Each row was made from one walk, in order. Every step used is in the known rows, and no mark comes twice. Write each row's walk.
Known rows
zamale, zelodal, savezus, mukun, tolor: [ 22.4   3.9  12.3   8.2  15.6  72.6  29.2  -5.0  -9.7   1.4 -25.6 -17.6
  -9.8 -10.4 -32.8  -3.0  -1.0  29.9  -0.6]
zelodal, savezus, mukun, varimu: [ -6.2  13.7  13.5   1.5  -9.5  50.7  15.9 -22.1 -20.3  -1.1 -25.7 -18.1
   3.0 -16.2 -31.9  -1.7  -1.1  17.2 -28.1]
mukun, varimu, zelodal: [  6.5   5.5  26.8   8.6  -2.6  19.1   4.0  22.2 -19.5   4.3 -47.1 -18.9
 -13.0 -18.2 -10.8  -7.3   6.5  -0.7   9.0]
nubi, mukun, savezus: [ -4.1  -0.5  35.1  -4.4  14.4  70.1   6.9 -10.7 -11.7   4.4   0.8 -16.1
 -24.8 -19.4  -0.3  -3.0   5.1   1.7  22.8]
tolor, zelodal: [-11.6 -16.1  24.3   2.7  28.7 -25.9   7.7  -3.3  -7.2  16.6   9.4 -17.4
 -17.5 -29.9   8.3  -9.3   5.0   6.6  -4.4]
varimu, zelodal, zamale: [  5.6   1.6  -3.3   7.9  27.1  -9.9  15.0  26.6  -6.3  -2.8 -23.5 -20.2
 -29.0 -23.7  -9.8  -7.7  -6.7   1.6   6.9]
zelodal, zamale: [-11.2   0.3  -2.0   5.4  24.0   3.8  16.8 -16.0  -8.0  -3.9 -10.3 -17.9
 -20.8 -19.8  -8.3  -8.2  -6.2   6.8  -7.9]
tolor, zelodal, savezus, mukun: [ -6.8  -6.7  10.3  -2.6  26.0  -4.2  17.7 -10.4  -7.4  13.2  20.6 -18.2
 -11.1 -31.1 -11.3  -4.0  -1.7  20.1 -27.2]
nubi, mukun: [ -1.1 -10.7  33.0   4.1  19.3  17.1  17.7  -2.9 -14.8  -5.4  -0.3 -16.2
 -26.5 -26.7   1.0  -4.2   2.3   5.8  23.3]
savezus, mukun: [-15.3  -8.0  31.3   0.9  18.1   6.5  13.0 -17.0 -11.7  -3.2   8.2 -18.5
  -6.5 -14.5 -33.3  -4.0  -2.6  12.8 -24.1]
varimu, mukun, savezus: [-18.0  -1.8  19.4  -3.2  15.7  55.3  -2.3  24.8 -10.2  12.0  -1.0 -18.0
 -22.8  -6.4 -13.0 -10.0   3.7  -4.0 -26.3]
nubi, mukun, varimu, zelodal, zamale: [  9.8  16.6   6.9  10.0  -2.6  20.8  17.1  26.7 -13.7  -5.0 -45.5 -17.0
 -31.7 -30.5  -1.4  -0.8  -5.5   3.2  33.1]
zamale, mukun: [-16.6 -12.1  27.2  -2.4  24.8   9.6  12.2   3.7 -11.6   0.3   0.1 -19.3
 -14.7 -19.3  -5.8 -14.1   2.7  15.9 -37.7]
tolor, zelodal, zamale: [-16.5  -4.3  -2.9   5.3  32.6 -29.7  14.3  -6.3  -3.1  11.3   5.3 -17.0
 -22.9 -31.4  10.6  -8.8  -5.7   9.4  -7.8]
zamale, zelodal, savezus: [ 27.9  -1.3  -2.4  -3.9  22.8  30.6  16.5  -5.6 -13.0   0.6 -35.5 -16.8
 -15.7 -23.3  -6.4  -9.6   2.0  23.2  10.1]
savezus, mukun, fevu: [-11.3  -4.4  21.9   4.2  27.8 -22.2  24.0 -22.4 -18.7  -0.7   1.6 -18.7
 -15.3 -13.0 -32.5  -2.7  -0.4  14.9 -18.8]
mukun, tolor, zelodal, zamale: [-12.7  -2.1   6.1  15.7  28.2  16.6  24.8  -2.9  -2.5  14.7   3.6 -16.5
 -24.0 -21.1   7.1  -8.3  -3.6   6.9  -1.4]
zamale, zelodal, savezus, mukun, varimu: [ 17.5  17.3   9.0  -3.2  -7.9  47.6  13.1 -12.6 -16.7   0.1 -49.5 -17.1
   2.7 -17.9 -31.6  -2.1  -0.2  30.7  -9.6]
mukun, varimu: [-11.6   4.9  29.1   4.9  -5.7  32.1   5.2 -14.4 -21.6   2.7 -36.5 -16.7
  -1.5 -12.7 -12.0  -6.7   5.6   4.4  -5.3]
nubi, mukun, fevu: [  3.7  -8.2  22.0   6.9  30.7 -12.5  29.3 -10.4 -22.3  -2.0  -5.8 -15.8
 -36.0 -24.9   1.7  -3.2   4.7   8.7  27.7]
zamale, zelodal, savezus, mukun: [ 21.4   2.3   3.9  -5.5  19.4  25.1  18.0  -8.5  -9.3  -3.3 -20.9 -18.2
  -9.1 -21.8 -28.5  -3.9  -3.7  31.0  -8.9]

Which walk is each row?
[ 18.3  10.3   5.3   3.3  -3.5  43.8  12.0  19.5 -21.4   6.4 -52.6 -20.1
 -13.2 -24.3  -7.5  -6.7   6.8   5.6   5.8] : mukun, varimu, zelodal, savezus
[-17.1  -8.2  39.3  14.1  21.7  15.5  21.4  -2.7  -6.0  17.2  20.0 -17.9
  -9.2 -16.3 -18.1  -3.5   1.0  13.1 -17.6] : savezus, mukun, tolor, zelodal
[ -3.5 -13.0  37.3  16.7  24.3  27.6  26.3   9.0  -9.0  14.5  13.7 -14.7
 -30.5 -28.2  16.0  -3.4   5.4   6.0  30.1] : nubi, mukun, tolor, zelodal
[ -6.1   9.9   2.4  -6.8  21.2  42.0   4.8  31.1  -1.3   8.1 -12.6 -21.8
 -28.6 -19.2  -3.6 -12.2  -4.9   9.6 -26.0] : varimu, zelodal, zamale, mukun, savezus
[-18.9   7.5  35.3   5.2 -10.1  26.9   8.2 -21.5 -18.4  -1.3 -20.8 -17.2
   3.5 -12.0 -35.2  -1.9   0.0  12.4 -24.9] : savezus, mukun, varimu
[  2.1  16.1  -0.8  10.4  -3.0  12.4   8.4  20.7 -14.0   2.5 -51.5 -18.9
 -17.7 -21.7 -10.2  -6.0  -3.2   2.0   5.7] : mukun, varimu, zelodal, zamale
[ -1.1   8.0  33.2   6.9  -6.2  14.9   6.2  16.9 -16.3   1.8 -32.4 -19.8
  -3.7 -16.1 -35.6  -1.6   0.6   8.6 -11.8] : savezus, mukun, varimu, zelodal
[ -9.8   8.6  13.3   0.2  -0.3  15.5  13.8 -14.4 -14.7  14.2  -7.6 -17.6
  -0.8 -27.9 -12.7  -2.2   2.3  20.2 -27.5] : tolor, zelodal, savezus, mukun, varimu
[-13.5  -6.4  40.3  15.1  15.1  52.7  25.2 -11.5 -11.6   0.9   2.2 -18.5
  -6.0  -3.5 -35.3  -3.3   0.3  11.0 -17.7] : savezus, mukun, tolor
[-23.0  14.6   2.2   1.0  -2.4  22.5  13.1  -5.8 -12.7  -0.2 -31.0 -18.0
  -9.3 -17.5  -4.7 -11.3  -5.9  17.0 -39.5] : zelodal, zamale, mukun, varimu
[-15.6 -10.7  35.6   8.6  21.2  54.0  22.6   7.3 -11.8   7.6  -1.9 -18.9
 -13.8  -7.4  -8.6 -13.3   4.4  13.8 -28.9] : zamale, mukun, tolor
[  3.1  -0.2  -1.0   1.8  28.8   0.6  33.3 -23.8 -21.9  -0.5  -2.1 -19.3
 -16.2 -18.1 -27.0  -3.0   0.1  22.1 -22.8] : zelodal, savezus, mukun, fevu
[ -3.0  -6.9   2.1  13.6  28.3  40.6  23.9  44.5  -9.5  24.2   4.4 -17.0
 -29.2 -20.9   7.3 -10.5   5.1   8.3 -22.0] : varimu, mukun, tolor, zelodal, savezus
[  8.6   8.6   7.8  -2.9  -1.6  43.1  14.0  33.5 -19.2   7.2 -42.2 -21.1
 -14.6 -25.6  -2.4 -11.6   4.7  16.9 -26.0] : zamale, mukun, varimu, zelodal, savezus
[ 13.8  -3.4   8.5   0.5  21.1  17.6  17.7  21.3 -11.5   0.3  -9.5 -21.6
 -16.9 -24.3 -28.5  -3.6  -2.2  14.5 -12.7] : varimu, zelodal, savezus, mukun
[  2.0  -7.7  11.2  12.5  27.1  43.4  27.4  -0.9 -10.4  21.3   0.2 -17.3
 -17.2 -22.9   8.7  -9.4   8.3  11.7  -0.7] : mukun, tolor, zelodal, savezus
[-10.0 -13.0  32.8  15.0  27.2  19.9  19.8   2.4  -8.0  19.9   5.3 -16.9
 -16.6 -17.6   4.7  -9.0   7.9   5.2   1.7] : mukun, tolor, zelodal
[-25.4  -4.9   0.4  -1.5  33.2 -32.5  16.2   7.4   0.1  12.2  14.5 -18.8
 -24.4 -33.6  14.5 -13.5  -7.0  19.9 -38.6] : tolor, zelodal, zamale, mukun
[-18.3   0.0   8.4  13.1  25.0  48.4  29.7   4.0  -5.9   3.5  -7.0 -19.5
 -23.1 -10.1  -6.7 -12.5  -5.3  15.9 -32.4] : zelodal, zamale, mukun, tolor
[ -0.9  -1.0  19.0  10.8  16.3  74.1  31.9 -13.1 -13.6   1.0  -1.4 -19.7
  -9.3  -8.5 -32.3  -3.5  -0.5  17.1 -21.3] : zelodal, savezus, mukun, tolor
[ -2.2   2.9  28.4  -0.2  -2.0  17.3   5.3  35.1 -16.9   7.1 -41.8 -20.6
 -12.8 -20.3  -5.4 -11.8   5.1  10.3 -23.0] : zamale, mukun, varimu, zelodal
[-20.4 -13.4  33.3   8.6  29.6  19.8  20.2  15.6  -5.9  19.1  12.4 -18.3
 -15.9 -19.5  10.2 -13.5   5.8  16.8 -31.7] : zamale, mukun, tolor, zelodal
[-27.1   6.6   2.8  -8.6  27.4  17.6   3.7  -0.7   3.2  19.7  17.5 -18.8
 -22.9 -26.0  12.0 -12.9  -4.5  16.3 -39.7] : tolor, zelodal, zamale, mukun, savezus
